Every row comes from one small tree of marks. The marks that hang from a mark follow it in brackets, in the order of their numbers. Every link used is in the known rows. Which tree was each row made from?
Known rows
Z163(Z777(Z559(Z248(Z786)))): [-48  14 -10 -59  41  -8  48 -26 -26 -41  21 -20  39   5 -20  19 -29 -45
 -16 -15   1  -7  38   8 -34 -26   1  14  18  17  58  35  13  24 -37 -23
  -5 -49  -6  17   7   2  -4  -1 -47]
Z853(Z559(Z248 Z576 Z777)): [  5 -19  -6 -24  34 -46  -1 -40 -20 -46  43 -16  18 -11 -16 -33 -20  10
 -28 -26  37  20  41   3   3 -37   5 -38  16 -52  21  62  22  38 -48  33
  28 -60 -14   0  27   1   7  -5 -43]
Z248(Z559 Z786): [ -4  -7 -25 -20  -6  -8  14 -17 -13 -46  28  -6   6  -2   7  10 -15 -32
   0 -25  23  13  13  19 -44 -32  -2   2  -5  30   2  10  -9   5 -15  18
 -36 -16   3  -4   1   5 -33  -9 -14]
Z786(Z853(Z559)): [-13   3 -26  -1  -2 -16  26 -14 -10 -20  11   3   9  -1  11  12 -21  52
   9   3  21  12  -8  22  -8  -6  -2 -30 -22   8 -14  28   0  12 -16  14
  -9 -14   0 -35  -8  -7 -14  -1   6]
Z777(Z163): [ 14 -14  16   0 -18  17   6  14   4  -4  11  -4 -14   4   2   5   8   1
  -2   4 -13  -2  22 -20 -10   3   3   2   1 -20 -13  -9 -17 -15   7  16
  -2  -1   0  12  26   6 -10 -12 -24]
Z559(Z248 Z777 Z853): [  4 -18  -1   3  25 -24   9  -8 -19   4  24   8   7  -4   1 -22 -22 -21
 -44 -21  45 -14  34 -12   3 -41  30 -41  24 -12  38  28  33   1 -74   6
  12 -44   5  35  23   6  27  17 -73]
Z559(Z853): [ 16  -6  -4   0  17  -9  -3   6  -7  15   5   4   3   0  25  -6  -9 -16
 -21 -13  28 -13   1  -6   1 -25  29 -16   9  14  14   6  10 -16 -28  29
  -3 -11   4   6  -2   4   9  12 -18]
Z777(Z163 Z559): [ -8   8   7  -2   8  17  12   3   5 -14  17  -8   6   2  -8   4  13   1
  -4   8  -7  13  40   1  -6  -4  -5  10   5 -10 -13  12  -8  -9 -11  29
   3 -12 -20  21  31  10 -12 -31 -38]
Z559(Z248(Z786) Z576 Z853): [ -3 -26   0 -58  33 -58  21 -30 -39 -35  37 -15  13  -4  32 -23 -38 -45
 -42 -30  50  -4  30 -14 -33 -63  48 -29  19  11  49  20  19  17 -35  23
 -13 -34  18 -10  12  21   6  -1 -50]
Z786(Z853(Z559(Z777))): [-15 -12 -28  17   5 -14  27 -24  -6 -23  13   7   7 -12   4  -1 -21  50
  -4  -3  35  17  15  21  -8 -10 -14 -45 -14  -2  -8  38  11  10 -41  14
   5 -26 -10 -16  10  -8  -7  13 -22]
Z559(Z248 Z576 Z777(Z163) Z853): [ 22 -43  22 -17  33 -27   0 -17 -19 -19  48 -10 -12 -10  16 -44 -12 -30
 -44 -25  37  -3  74 -47 -13 -45  47 -47  28 -41  29  25  14  -8 -58  50
  23 -41  10  29  56  18  33  -2 -89]
Z853(Z559(Z576) Z786): [  9 -13  -5 -30  22 -32   5 -24 -18 -38   6 -25   4   5   4  -1  -6  23
 -15 -14  20   2  -8  20 -14 -19  17 -11  -6 -28  -7  33 -19  23   9  49
   9 -29 -33 -45 -23   2 -25 -24  18]
Z786(Z853(Z559(Z248 Z576 Z777))): [-20 -20 -18 -20  28 -55  23 -49 -27 -50  41  -7   7 -15   1 -31 -36  41
 -20 -15  46  16  36   3 -13 -28   4 -69   1 -25   6  57  18  33 -53  25
  15 -48   7 -22  26   1  12  -7 -44]
Z559(Z248 Z576 Z853(Z786)): [  7 -22  11 -38  40 -50  18 -16 -36 -11  19 -18  -2   5  25 -20 -19 -24
 -43 -22  45 -28  10 -15 -27 -44  58 -40  15  -7  36  23   0   7 -27  34
   1 -33  -1 -18  -2  18  17 -23 -31]
Z248(Z559(Z777(Z163) Z853) Z786): [ 13 -38  -8  -7   0  -2  14  -4 -13 -36  50  -1  -2  -5  24  -2 -16 -47
 -30 -36  43   8  57 -13 -50 -55  22 -22  16   8   3   9  -5 -27 -57  71
 -26 -41  -4  38  39  11 -24   3 -84]
Z163(Z777(Z559)): [-22  21 -10 -24  48  22  11 -13   9 -10   3  -9  22   8 -22  14  -1 -18
   2  -2 -12  -6  15   5  -9   6  -5  22  10   9  34  29   0   2 -20  12
  24 -19 -12  14  -1  -7   9  10  -8]
Z163(Z777): [ -6  -2   2 -20  24  23   4  -1   8  -2   2  -6   3   7 -13  12  -1 -21
   2  -6 -21 -14   6 -18 -14  11   8  13   7  -7  28   6 -10   1   1   2
  14 -12   8  -1  -4  -8  14  28   8]
Z853(Z559(Z248 Z576 Z777) Z786): [ -6 -23   1 -30  27 -50  17 -42 -32 -42  28 -25   6  -4 -10 -22 -19  14
 -38 -28  36  -2  28  13 -15 -32  14 -39  10 -50  15  56   2  36 -39  37
  19 -62 -34 -13   7   0  -7 -21 -34]
Z248(Z559(Z576 Z777 Z853) Z786): [  8 -38 -19 -24  34 -37 -11 -32 -18 -54  41  -5   9 -11  28 -36 -25 -48
 -34 -46  58  15  43   0 -47 -64  29 -32  18  23  16  27   9  -5 -56  78
  -7 -35   4   9  22  15  -2   9 -57]

Which tree is each row?
[ 26 -35   8  -9  15 -12 -10 -27   0 -43  37 -17  -2 -10  -8 -26   1  21
 -16 -14  12  26  51 -14   1 -16   6 -17  11 -57 -20  33  -4   7 -23  75
  27 -36 -21   3  38   5 -10  -4 -41]
Z853(Z559(Z576 Z777(Z163)))
[-68   5 -21 -57  40 -16  71 -35 -25 -40  23 -11  31   8   2  18 -44 -13
  -9  -5  13  -6  29  10 -58 -23   1 -14   3  45  53  31   4  18 -39 -29
 -19 -35  13 -12   7  -1  -3  -4 -44]
Z163(Z777(Z559(Z248(Z786(Z853)))))
[  5 -33  13 -25  40 -54  13 -25 -32  -9  20 -15  -6   1  19 -35 -17 -24
 -53 -31  56 -25  32 -18 -22 -43  50 -55  22 -20  40  28  11   8 -55  42
  18 -45 -11   2  10  12  23 -11 -61]
Z559(Z248 Z576 Z777 Z853(Z786))
[-26 -32   5 -43  20 -53  20 -46 -29 -47  30 -15   7  -9   2 -30 -28 -25
 -32 -24  32   9  48 -13 -32 -39   6 -32  20  -9  39  23  24  33 -35   2
   1 -38  -2   7  32  12   4  -3 -64]
Z559(Z248(Z786) Z576 Z777)
[ -6 -15  -2 -15   8 -27  34 -19 -29 -21  13 -14   9   0 -21   2 -15  18
 -30 -21  34 -11  14  21  -5 -25   0 -31   6 -44  15  47   9  26 -48   3
   5 -66 -41   6  -2  -4 -22 -16 -42]
Z853(Z559(Z248 Z777) Z786)
[ 11 -20  -9 -10  27 -31 -19 -34  -5 -38  22 -13   7  -9  -8 -30  -6  21
 -15 -18  25  26  27   6   9 -22  -5 -25   7 -38  -4  46  11  21 -30  57
  29 -39 -24  -7  16  -2  -1   9 -21]
Z853(Z559(Z576 Z777))
[-10 -20 -22  -3  24 -35   5 -41  -9 -46  25  -2   4 -19  11 -25 -22  49
  -3  -7  39  26  24  10 -13 -18   0 -55  -6 -12 -10  43   7  18 -32  45
  19 -22  -2 -33  13  -3   3   4 -19]
Z786(Z853(Z559(Z576 Z777)))
[  7 -26   4 -17  50 -50  -7 -27 -24 -14  37  -5   6  -7  13 -47 -22 -26
 -45 -28  52  -5  43 -23  -1 -52  39 -50  29 -18  41  35  30   7 -62  39
  26 -44  13  17  30  13  39   6 -63]
Z559(Z248 Z576 Z777 Z853)
[-29  -7 -34 -23 -11 -31  49 -27 -26 -41  16  -4  11  -5  23  22 -40  35
   3  -9  28  15  -5  33 -37 -19  -3 -25 -23  24   0  15  -2  17 -11  -1
 -37 -15  -2 -39  -9  -3 -38  -1  -5]
Z248(Z786(Z853(Z559)))
[-57  -2 -17 -49  35 -63  56 -51 -37 -60  27 -12  25  -5  20 -15 -43   5
 -18  -3  42  14  33  20 -51 -40   6 -39  -1  40  29  31  10  29 -28  -5
 -18 -17  10 -32  15  13  -7 -35 -50]
Z777(Z559(Z248(Z786(Z853)) Z576))
[ -7   5  -3 -36  82 -10 -10 -29   0 -20  20 -16  27   3  10 -17  -9 -36
 -21 -18  21  -7  32 -13 -16 -29  35  -1  26  16  46  42   8  -6 -38  67
  35 -29   1  -4   3   5  34  20 -23]
Z163(Z777(Z559(Z576 Z853)))
[  8  -9   9 -34  52 -30   9 -19 -18 -28  46 -18  12   0  13 -27 -11 -28
 -42 -15  39   3  66 -21  -9 -51  45 -23  25 -16  23  38  10  -6 -47  58
  15 -41   3  18  43  26  15 -34 -76]
Z777(Z163 Z559(Z248 Z576 Z853))
[ -7  -1 -10 -31   2 -27  39 -12 -36 -22  12 -23  13   6 -10  17 -20  16
 -21 -16  25 -14  -5  26  -9 -22  11 -15  -5 -32   8  42  -5  35 -24   2
  -8 -51 -27 -13 -17   1 -27 -30 -10]
Z853(Z559(Z248) Z786)
[-15   6   7 -18  14   1  28  -8 -12 -21  32 -14  14   3 -19   3  -2  -5
 -20   1   6   4  52  -1  -2 -16   2  -1   9 -22  12  28   6   4 -32   6
   2 -34  -6  28  42  17  -7 -43 -68]
Z777(Z163 Z559(Z248))
[-12 -29 -10 -51  26 -59  22 -51 -37 -70  41 -22  22 -14  -3 -22 -37  -5
 -30 -32  41  20  47   8 -21 -52   7 -29  13 -34  30  55  28  50 -47  17
   7 -62 -16  -6  26   8 -18  -2 -55]
Z853(Z559(Z248(Z786) Z576 Z777))
[-17  11  -3 -26  58  10  21  -7  -8   5  -8 -11  16  17   5  20  -5 -35
 -26 -17  15 -37  -1   5 -29 -16  32   8  18  19  40  30 -13 -15 -37  40
  11 -36 -29   1 -26   0   8   6 -18]
Z163(Z777(Z559(Z853(Z786))))
[ -2 -18 -14 -44  12 -34   0 -30 -12 -62  38 -15   6  -6  13 -20 -17 -32
  -2 -28  26  21  23   8 -50 -39   5  -6   1  23  -4  11 -15  15  -4  46
 -19 -15  10 -20   8  11 -26 -17 -14]
Z248(Z559(Z576) Z786)
[ 13 -13  13 -27  42 -17  10 -13 -15 -19  15 -23  -5   5  25 -16   3 -14
 -40 -10  30 -14  36  -6 -29 -32  45 -18  17  -3   2  17 -18 -22 -21  86
   7 -21 -30  -4  12  21  -7 -39 -45]
Z777(Z163 Z559(Z576 Z853(Z786)))
[-10 -35  12 -19 -13 -14  43 -13 -20 -29  32  -9  -4  -3  -4   0 -16 -26
 -31 -17  12   1  68 -19 -36 -26   6 -17  18 -28  20   4   9   3 -37  -6
 -17 -44  -7  31  53  12 -17  -9 -87]
Z559(Z248(Z786) Z777(Z163))
[-10 -22 -20  -9  -1  -9   9 -22 -10 -46  31  -2   8  -8   2  -2 -17 -26
 -11 -29  28  19  29  17 -43 -32 -14 -10  11  16   1  14   6   4 -39  25
 -19 -27  -8  23  20   0 -28   0 -44]
Z248(Z559(Z777) Z786)
[  1 -12  -6   4   4  -7  12 -14 -12 -15  -3 -11   1  -2  -6  12  -2  25
 -19 -16  22  -5   3  24  -6 -12  -2 -17  -1 -34  -8  33  -5  14 -30  34
   8 -41 -51  -4 -10  -6 -30  -2 -15]
Z853(Z559(Z777) Z786)
[ 16 -22   0   8  -3   8   2  -3   0 -20  28 -10   2  -8 -11   5   4  20
 -14 -12   7  17  44  -4   4  -8  -8 -12   3 -55 -14  28  -1  -2 -29  46
  12 -43 -28  23  34  -3 -21   1 -45]
Z853(Z559(Z777(Z163)))
[-10 -39  -1 -40  37 -63  14 -37 -37 -34  37 -10  10  -9  27 -37 -36 -43
 -51 -36  59   0  52 -19 -28 -65  40 -43  26   1  55  30  31  14 -60  25
   2 -45   6  14  29  17  17  10 -78]
Z559(Z248(Z786) Z576 Z777 Z853)
[ 21 -10 -17  -6  12  -6   4   3 -12  -6  15  -5  -6  11  22   0  -6 -28
 -19 -29  45 -24  -7  11 -33 -37  33 -17   2  18   0  13 -19 -16 -32  56
 -20 -22  -7  -6 -21   7 -17 -18 -13]
Z248(Z559(Z853(Z786)))
[-27 -11 -36 -22  -8 -18  35 -18 -15 -47  30   1   0  -3  27  11 -33  -4
   7 -13  34  12   5  23 -65 -24  -3 -28 -18  54 -12   4 -10   3 -14  12
 -48  -3  21 -28   2   3 -31 -16 -16]
Z248(Z559 Z786(Z853))
[  4  -8  -7 -42  28 -48   5 -31 -26 -53  37 -21  17  -4  -7 -21 -22  12
 -18 -18  30  16  23   8   4 -31  17 -23   4 -35   8  56  12  40 -22  22
  14 -48  -1 -19  11   5   0 -16 -14]
Z853(Z559(Z248 Z576))
[ -7  10  -8  -4  34 -13  20  -1 -19  10 -10  -7  15  11  20   2  -6 -11
 -30  -7  38 -22   0  22 -14 -31  27  -9  10  21  18  19  -3 -14 -36  34
  -1 -22 -38   2 -18   6  -8 -20 -26]
Z777(Z559(Z853(Z786)))
[ 21 -37  23  11   2   7  11   7  -7  17   5  -4 -20   2  23  -3   3 -18
 -42 -15  26 -24  27 -26 -27 -19  34 -26  19 -24   5  -5 -16 -34 -35  50
  -1 -30 -31  27  18   4  -8  -5 -58]
Z559(Z777(Z163) Z853(Z786))
[-29   6   2 -53  72 -17   8 -37  -9 -42  32 -21  25   1 -24 -18 -14 -28
 -18 -13   1  -1  39 -10 -14 -16  13  -3  25  -7  51  53   6  24 -29  11
  34 -41   6   1  14   2  33 -10 -31]
Z163(Z777(Z559(Z248 Z576)))
[-46 -22 -13 -20  -4 -42  60 -31 -31 -27  23   2   6  -9  13  -1 -43   7
 -20  -8  36   1  30   5 -45 -26  -2 -50   0  21  30  10  19  15 -48 -36
 -24 -25  11  -2  25   3  -6   1 -63]
Z559(Z248(Z786(Z853)) Z777)
[-16  13  -4 -19  38 -30  34  -8 -35   0   8 -12  19  12  12   4 -18 -18
 -40 -15  48 -31  16  20 -17 -47  36 -22  12  11  43  35   4   2 -59  16
  -6 -44 -30   8  -8  11   3 -30 -52]
Z777(Z559(Z248 Z853(Z786)))
[ -9 -43  22 -42   5 -37  22 -30 -22 -51  49 -22  -5 -11   3 -24 -17 -28
 -35 -21  18   8  73 -30 -42 -37  19 -26  24 -32  23  13   6  13 -27  18
  -1 -39  -1  16  60  19  -6 -15 -85]
Z559(Z248(Z786) Z576 Z777(Z163))
[ -7 -31  -1 -30 -13 -20  41 -20 -33 -51  47 -17  14  -8  -7  11 -27  -2
 -32 -27  25  16  60  -4 -21 -34   2 -15   8 -48  17  33  10  21 -47  12
 -16 -68 -24  27  46   7 -34  -6 -82]
Z853(Z559(Z248(Z786) Z777(Z163)))
[-23 -19 -29 -40  10 -54  35 -42 -28 -59  24 -14  13  -7  35  -2 -40  34
   2 -13  37  23  16  18 -42 -29  10 -34 -20  19  -6  27  -3  27  -2  33
 -21 -12   5 -61  -4   4 -27  -8  -5]
Z248(Z786(Z853(Z559(Z576))))
[ 36 -33  -4  18   8  13 -12   6   3 -17  48   3 -11  -7  13  -9   2 -28
 -24 -30  38   3  54 -22 -24 -38  24 -25  13 -13 -10  18  -6 -37 -62  76
  -1 -36   5  42  45   9  -3   2 -73]
Z248(Z559(Z777(Z163) Z853))
[-25 -12  11 -61  26 -35  39 -33 -25 -64  45 -30  18   0   4 -15 -18 -27
 -27  -9  18  18  69  -7 -39 -44  13  -4  15  -6  22  25   2  17 -16  22
  -7 -39  -9   6  45  22 -15 -44 -76]
Z777(Z163 Z559(Z248(Z786) Z576))
